Known rows, with every step that occurs:
kapagan-subar: [ 11.2   3.5   4.7 -30.0   7.2 -10.5   8.8 -17.7  12.5 -13.7   9.7  32.5
  -6.2  -6.2 -12.2   0.9   6.3 -12.7  -2.8   7.2   6.6  16.7   9.3   6.5
  22.6  -2.7   9.1  -8.6  -4.4]
kapagan-subar-fezuv: [ 13.1  -6.3 -12.1 -21.9  33.7  10.9  18.6   0.8  18.0 -12.7   0.3  30.0
 -18.1  -5.2  -1.0  16.1  15.4 -15.7  -4.6   5.0  17.1   6.6  28.2   1.6
  38.1   0.3   9.9  -9.1  19.8]
kosu-fedu-fonet: [  0.9  -3.4   0.4   0.6 -28.8  -4.3 -36.1  13.9 -18.3  -9.1   3.3 -16.2
 -16.2  15.3  10.4 -22.3  15.1 -12.1 -28.0   0.5   3.7  -7.1  19.5 -46.0
 -28.8  20.2  14.9  20.6   1.9]
doli-nesev-kapagan-subar: [ 14.1  -1.0  12.8 -21.1  13.6  -3.3  35.0  22.7 -17.6  -3.3  13.5  11.6
  -0.5 -11.6 -30.6 -14.7   0.4 -23.5  -8.8  17.1  25.2  -7.5   0.7  21.3
  31.9  17.6  11.3 -12.2  -3.3]
fezuv-nesev-siti: [ 13.0 -16.4  -3.7   1.5  -9.6   0.1   3.1  13.9   2.9 -28.8  28.4 -11.3
  -7.6  -1.2   1.0 -19.3   6.8  11.3 -21.5   4.3  24.9 -15.0  14.2  21.8
  15.1   6.9  -7.6  18.4   4.6]
siti-subar-fezuv-nesev-doli: [ 37.2 -24.9 -13.5   1.7   7.7  43.3  -5.6  36.9  35.5   1.7   5.9  11.4
 -25.0   1.4   3.5 -26.6  18.6 -16.7  14.3  -6.9  15.6 -19.4  39.0  32.5
  31.9   6.1 -15.3  29.8  18.0]
zegi-nesev-doli-subar-siti: [  2.2  11.1  20.0  11.7   0.6  42.5   9.8  61.6  33.2 -14.4  18.9  17.2
 -30.6  -3.8 -23.1   5.1  20.4   2.4  -5.6  24.2  -7.2 -10.8   8.4  -1.3
  16.6  -6.2 -24.2   8.8  28.1]
kosu-fedu: [  8.2  -0.2   1.9  26.7 -18.1 -15.1 -19.8  -6.4  -6.6   3.1   1.8  -0.4
 -12.5  18.6   9.4 -12.4  18.8 -15.6 -12.9 -15.1   4.4   4.7  18.6 -23.3
 -10.7  22.7  13.4  19.0   1.3]
nesev-doli-subar-zegi: [-15.6  26.0   1.2  20.5  -5.2  33.2  33.1  54.0  20.7   4.7  19.9  14.8
 -27.9 -29.0  -8.1 -21.5 -10.4  -7.7  -6.5  12.0  -1.4  30.4  21.2  -4.1
  42.4  -6.6 -10.3  -1.4  22.9]
siti-nesev-kapagan-subar-zegi: [ 47.2 -18.4   8.6  -5.5  20.7  21.8  13.2  17.5  15.5 -37.3  18.6  28.1
  -8.3 -11.2   6.4  12.6   8.3 -16.2  15.8  -3.6  22.4   2.1  -7.0  22.8
  39.8 -10.5   1.1  -1.9  -8.1]
doli-subar-fezuv-nesev: [ -9.9  -6.8  -5.5  10.6  21.5   6.2  32.9  45.8  11.0  18.3  13.4  -1.2
  -9.0   6.7  12.0 -19.3  23.7 -10.3  -0.9   8.8  13.6   3.3  38.3  21.3
  29.7  -6.0  15.0  31.7  19.6]
fezuv-nesev-doli-subar-siti-fonet: [ -9.2  -0.1   3.4   4.1 -19.8  22.3  -2.8  44.9  20.5   3.8  15.0  12.4
 -21.6  -2.0   3.0 -37.4  14.5  -3.0  -0.2   5.8   3.2 -10.1  33.2  27.9
  39.5  -8.4   1.5  35.5  24.7]
doli-subar-zegi-nesev-fezuv: [ -0.6  31.8   4.3  22.6   9.6  28.5  43.0  58.6  21.9   1.3  37.1   1.2
 -20.7 -11.2  -5.7   6.3  19.3  -1.4   1.6  14.6  -3.9  11.8   6.2   2.3
  23.1 -15.4 -20.7  17.4  15.1]
kapagan-subar-fezuv-nesev-siti: [ 21.5 -17.1 -15.4 -20.1  26.9  10.2  19.6   9.3  20.2 -31.5  19.3  23.4
 -22.1  -6.7  -0.6   3.7  20.6  -7.9 -17.5   8.9  33.1  -2.2  38.1  15.7
  48.0   3.4   6.5   2.4  22.3]
kapagan-subar-fezuv-nesev: [  8.6 -15.6 -10.8 -19.5  24.7  10.7  16.5  -1.3  24.0 -11.8  12.5  21.8
 -19.8   2.8   9.5   5.0  28.2 -14.2  -4.4   3.8  21.7  -6.2  30.6  15.4
  50.2  -4.4  15.6   5.7  16.8]
kapagan-subar-siti-nesev: [ 37.9  -4.7  -4.0 -12.6  26.9   4.0   4.4   1.4  28.9  -9.6  -2.0  38.6
 -18.0  -3.0  16.5  22.4  17.4  -1.0   7.0   5.4   7.3   7.3  10.8  15.5
  42.3  -5.9  17.1  10.4  20.0]
subar-fezuv: [  2.2 -14.3 -21.0   9.1  32.7  27.0  12.6  23.4   6.4   0.8 -12.6  -1.9
 -14.4   0.5  14.5  18.2  11.8  -2.9  -1.8  -2.1  13.0 -11.6  23.2  -4.4
  20.4   2.1   2.3   0.4  30.3]
mepe-kosu-fedu-kiro: [ -1.2  -1.8 -10.0  20.2 -17.7   8.9 -13.2 -25.7   1.0  -4.8  -8.0  -4.5
  -0.7  -3.5  41.3 -10.7 -24.8   7.3 -21.5  14.9   3.8   4.4  27.8 -24.4
  -9.8   6.0  13.2  18.5   2.1]
siti-subar: [ 43.3  -7.0   1.8  -7.7  -0.7   4.7  -9.5   5.2  18.3   8.1   5.5  13.3
  -2.0   3.1  -8.3 -24.1   3.2 -15.4  22.1  -5.5  -0.4  -3.2  11.1  31.3
  -6.9   6.7 -13.5  22.8  -7.8]
zegi-nesev-fezuv: [ 15.2   3.6   2.8  -4.4  -7.7  44.0  -8.1  33.3  12.6 -36.1  19.2   4.2
 -18.5  -1.1 -26.9  23.7  26.3  13.6  -5.3   9.0   5.2 -22.2  -7.0 -14.9
  -5.5   1.9 -39.6  -1.4  -3.1]
zegi-nesev-doli-subar-fezuv: [ -0.4   1.3  16.9   6.1   7.9  50.5  13.5  65.7  30.2 -20.4  18.1  15.4
 -28.4  -4.6 -24.2   2.1  24.0 -11.1  -2.6  21.9   0.5 -10.2  17.2  -4.0
  17.1  -3.7 -27.2   1.9  24.4]
nesev-doli-subar: [-13.6  14.2   6.1   1.7 -12.3  19.3  13.6  46.5   9.9  -0.7   7.5  21.0
 -18.7 -22.0 -26.1 -33.0 -10.8  -6.3  -8.6  15.8   4.7  27.6  25.7  -2.8
  20.6   3.2  -6.5  -1.9   8.7]
nasab-fedu-fonet: [-25.5 -21.3   7.4 -14.9 -40.4   5.1 -36.7  19.1 -14.3  15.6  20.1 -23.8
 -26.5   1.3  20.7 -13.3  10.3  14.2 -19.8  -7.5  32.8 -27.2   0.8 -25.5
 -21.8   4.0   7.7  19.3  -0.1]
doli-subar-fezuv: [ -4.4   2.0  -6.6  10.2  30.7   5.7  34.9  46.9   5.2  18.6   0.8   6.2
  -8.5  -1.8   3.6  -9.3  11.8 -10.9  -0.3   9.8   8.6  14.4  36.3   8.3
  16.0  -2.0  10.9  16.1  22.5]
mepe-kosu: [  1.3  10.9 -11.2  10.1   1.7  24.0  -7.3 -30.2  12.5 -11.4  -9.4   0.1
   9.4 -16.1  28.8   8.2 -37.3   5.0  -4.3  11.7   3.1  -4.9  15.3  17.5
   7.2 -18.5   9.0   9.3   0.4]

Rows:
[ 13.5  23.8  17.7  14.1  13.0  14.7  36.2  60.2  17.4 -10.5  39.5   5.9
 -13.4 -10.5  -4.4  -7.0  13.6 -16.8   5.6  15.1  -8.6   3.0  14.9  21.2
  12.7 -15.7 -22.9  23.6  25.7] -> doli-subar-zegi-nesev-siti-fonet
[ -2.8   9.5  27.0   0.9  -9.4  37.6   7.2  54.3  26.6 -21.2  23.1  16.8
 -21.1  -4.9 -32.5  -7.9  17.3  -8.0  -2.5  23.7  -6.5  -5.7   6.2  -2.0
   8.3  -6.2 -27.8   1.6  10.0] -> zegi-nesev-doli-subar
[ 53.8   1.1  15.6  14.2  11.6  38.8  13.5  30.9  38.3 -12.8  37.6   5.1
 -20.0   1.1  -8.6   2.6  16.5 -19.1  24.4  -3.7  -0.3 -22.8  -7.6  34.8
  13.7  -9.3 -34.9  20.4   5.1] -> siti-subar-zegi-nesev-kapagan
[ 40.8 -17.8  -4.5  18.2  27.6  24.2   0.9  29.4  13.1 -14.0  -7.3  12.3
 -15.7  -1.0  17.6  26.3   8.5  14.9   7.7  -3.5  16.9 -17.9  -1.6  17.7
  25.1  -1.3   6.8  17.0  21.8] -> subar-siti-nesev-kapagan
[ 21.9 -17.5  -4.7   6.1  12.5  39.1   4.0  63.9  18.5  -9.5  -7.3  25.7
 -16.0 -15.4  10.4 -15.1   7.9 -12.9  12.8   6.7  11.2  14.5  29.7   7.3
  34.0  -1.0  -2.2  11.7  14.7] -> siti-nesev-doli-subar-fezuv
[25.6 -0.2  6.3 16.5 25.6  4.5 25.5 51.4  8.8  6.0  3.8 16.8 -9.3 -2.0
  4.5 -2.6  8.5  4.7  7.1 10.1 12.4  9.8 15.3 25.6 21.2 -4.9 14.1 28.9
 16.8] -> doli-subar-siti-nesev-kapagan
[ 32.6  -5.5  10.2 -23.4  17.6   8.7   5.0   4.6   3.6 -35.9   9.7  37.6
 -15.7  -8.1 -27.9   9.2   1.0  -5.8   0.0   1.8  25.6 -12.7   9.6  25.3
  25.9  -2.1   4.5  -4.2  11.3] -> nesev-kapagan-subar-siti-fonet
[  3.6  20.7  21.5  24.1  17.9  19.0  50.5  52.9  19.5  -3.7  42.9   0.1
 -13.5  -4.4  -9.9   2.5  14.0 -13.0   4.4  15.3  -1.2   3.9  -0.9  15.2
  21.7 -20.0 -12.7  13.8  12.8] -> doli-subar-zegi-nesev-kapagan
[ 26.7 -18.5 -10.8 -30.4  21.6  10.3   8.5  12.4  16.9 -34.1  14.5  30.1
 -18.7  -4.2  -0.6  -4.2  22.5 -18.1  -7.9   2.8  26.7 -10.3  43.6  24.8
  42.5   1.2   1.9   9.6  25.1] -> kapagan-subar-fezuv-nesev-siti-fonet
[ 10.0 -19.8  13.1 -17.8  -5.4   1.5   6.9  -6.3   7.9 -31.8  33.0  10.8
  -8.1   5.6 -14.9 -15.9  15.9  -7.1  -7.5   1.6  30.9 -16.8   5.2  31.2
  34.8  -6.9   9.3   6.6 -17.2] -> fezuv-nesev-kapagan-subar
[ 32.9  13.9  11.6 -17.0  15.4  20.6  20.1  14.6  31.8 -40.9  40.1  30.4
 -23.3 -14.2  -7.5  18.6  17.9 -20.4   0.1  10.1  -1.2  -4.1   7.7  16.0
  34.8 -14.3 -23.1  -0.9  22.7] -> kapagan-subar-zegi-nesev-siti-fonet
[ 60.8  -8.1  -4.8  -7.8   4.8   1.9   0.6  22.6   6.5 -29.2  16.3  11.9
 -10.2 -16.2 -25.6 -21.1 -10.9   0.8  -7.5   4.5  22.7   3.8  22.3  27.2
 -10.2  22.6 -28.3  11.9   3.2] -> nesev-siti-subar
[ 21.7   3.7   8.4  -7.1  18.1  14.7  33.1   1.0  10.4 -34.4  32.0  22.1
 -17.5 -17.3 -21.2  10.8  -3.4 -12.2  -3.7   2.0  26.1   3.9  -3.2  13.6
  41.6  -8.6  -1.1 -19.1  -2.0] -> nesev-kapagan-subar-zegi
[ 20.0 -18.8  10.0 -17.2  -1.3   8.6  -2.4   3.4  11.6 -29.3  24.8  19.7
 -14.1   7.9  -6.2 -10.3  20.4  -5.9   0.0  -2.3  24.4 -30.5  13.3  41.6
  37.9 -10.0  10.3  19.8   6.0] -> fezuv-nesev-kapagan-subar-siti-fonet
[ 45.3  -1.0  -2.6  -7.3   9.0  -3.7  23.8  45.1  -9.5   5.3  11.1  -1.2
  -3.0 -16.1 -20.6 -34.2  -5.7 -15.5  -9.5  15.5  17.5  -5.7  17.7  30.5
   7.5  34.4 -14.3  14.7  11.9] -> doli-nesev-siti-subar
[  8.8  25.7  14.0  24.4  18.3  13.2  49.5  57.2  21.4  -7.8  44.4  -0.5
 -17.3 -10.3  -4.8   0.6  11.6  -6.6  -6.0  18.6  -2.6  11.3   8.2  11.9
  16.9 -12.1 -18.6  17.7  24.0] -> doli-subar-zegi-nesev-siti
[ 20.1  15.6   5.5  27.9  16.5  36.3  30.8  39.0  27.5 -30.8  42.3 -10.8
 -25.3 -12.7   5.6  31.1  12.4   1.8  -8.1   8.6  -2.1 -14.4  -9.8  -0.4
  21.7 -10.8 -36.0   2.3  30.8] -> subar-zegi-nesev-siti
[ 20.9 -10.4   5.8   1.5  -4.6  25.8  -1.8  52.9  15.6  -9.5   0.0  26.7
  -9.2 -15.0   3.9 -23.6   2.8 -10.7  13.6   7.2   4.3  21.0  18.1  10.5
  24.1  -1.8  -3.7  10.7  -1.4] -> siti-nesev-doli-subar
[ -3.8  28.2  17.9  26.1  15.6  14.8  46.4  48.9  26.2  10.8  37.4  -1.2
 -13.0  -1.1   5.0   2.4  19.6 -12.9   7.0  14.4 -14.6   9.0   2.9  11.1
  20.8 -20.7 -10.1  21.4  18.3] -> doli-subar-zegi-nesev
[ 39.4  -6.4 -28.0  16.3  17.2  35.6  -8.7  37.8  16.4  -7.9 -13.5  12.3
 -25.1  -9.0  22.3  30.9  14.4  29.0   3.3  -3.3  12.6  -7.2   8.0   0.2
  26.9   4.6  -5.1  20.6  25.0] -> subar-siti-nesev-fezuv
[ 13.2   9.6  16.4  28.2  16.5  43.2  29.6  31.8  25.9 -26.7  42.0  -9.1
 -21.9  -5.0   0.0  32.1  15.8  -5.1   3.8   2.0   1.4 -25.2 -22.4   5.2
  25.1 -20.7 -27.1  -2.9  15.9] -> subar-zegi-nesev-kapagan
[ 42.0  -0.6 -16.6 -15.8  21.7  18.1   2.3  12.0  24.6 -19.6  -0.2  41.7
 -25.7 -13.2   5.6  25.5  18.1  10.1   0.3   4.3  17.2  10.4  16.8   6.1
  44.1   1.3   5.3   6.9  16.3] -> kapagan-subar-siti-nesev-fezuv
[ -7.9 -22.9 -20.5  11.7  10.0  46.4   5.1  37.9  21.2  -7.5   1.3  -1.5
 -29.2  -2.9  14.2  -3.7  19.6  -2.8 -10.3  -1.2  20.7 -21.4  35.0   2.2
  48.0  -0.3  -1.5   8.5  32.8] -> subar-fezuv-nesev-doli
[ 23.6  -0.5   9.4 -22.0  18.0   4.3  25.5  32.0 -13.3  -0.3   3.9  20.1
  -7.5 -10.9 -23.3  -9.4   5.6 -23.8  -1.3  12.4  19.3 -20.0  10.4  31.7
  35.0  14.3  12.0   1.5  19.4] -> doli-nesev-kapagan-subar-siti-fonet
[ 40.7 -26.6 -12.7   1.9  17.1  25.1  -2.6  24.3  29.9  10.0   7.0   3.4
 -14.0  13.3  12.6 -18.6  25.9 -17.5  19.3 -10.1  13.4 -23.8  33.4  40.0
  21.9   4.1  -8.3  37.7  13.4] -> siti-subar-fezuv-nesev
[  2.6  11.0 -19.4  -6.4  -4.0  17.0  18.9  43.1 -20.7  13.0  -2.2  -6.8
  -7.1 -17.0 -16.3 -10.3   4.3   1.2 -12.7  11.1  15.0  -4.4   7.5  -5.5
  20.1  26.2  -8.3  -0.6   3.4] -> doli-nesev-fezuv
[ 58.6   4.4  -9.6  10.6  12.3  15.9  18.9  31.3  17.4 -24.8  29.1   4.1
 -18.7 -23.0  -7.6 -11.0 -10.4   0.1  -4.7   0.9  17.5   5.1  17.2  26.5
   9.8  12.5 -32.2  13.4  17.4] -> nesev-siti-subar-zegi
[ 51.5  10.1  -2.7  12.1   4.1  47.4   7.9  36.7  39.8  -7.5  32.7   6.1
 -26.6  -6.1  -3.7   5.2  20.9  -8.2  21.1  -4.4  -3.7 -15.1   1.4  21.2
  15.8  -4.4 -43.5  23.5   8.6] -> siti-subar-zegi-nesev-fezuv
[  9.6  20.2  -0.9  -5.2  17.9   5.1  32.3  -8.9  26.6  -7.0  25.3  22.8
 -18.7 -15.0   8.3  15.0   8.0 -13.9   1.4   2.1   1.1  19.4   4.2   4.9
  49.0 -15.5   4.3  -7.3  14.5] -> kapagan-subar-zegi
[  4.8 -33.0 -12.2  10.1  24.0  32.9  14.3  27.3   7.8 -16.3  10.4  -9.4
 -16.9   7.3   8.8   5.3  21.6  -1.1  -6.3  -4.8  34.9 -32.9  23.3  16.6
  36.6  -1.2   4.4   9.4  19.3] -> subar-fezuv-nesev-kapagan
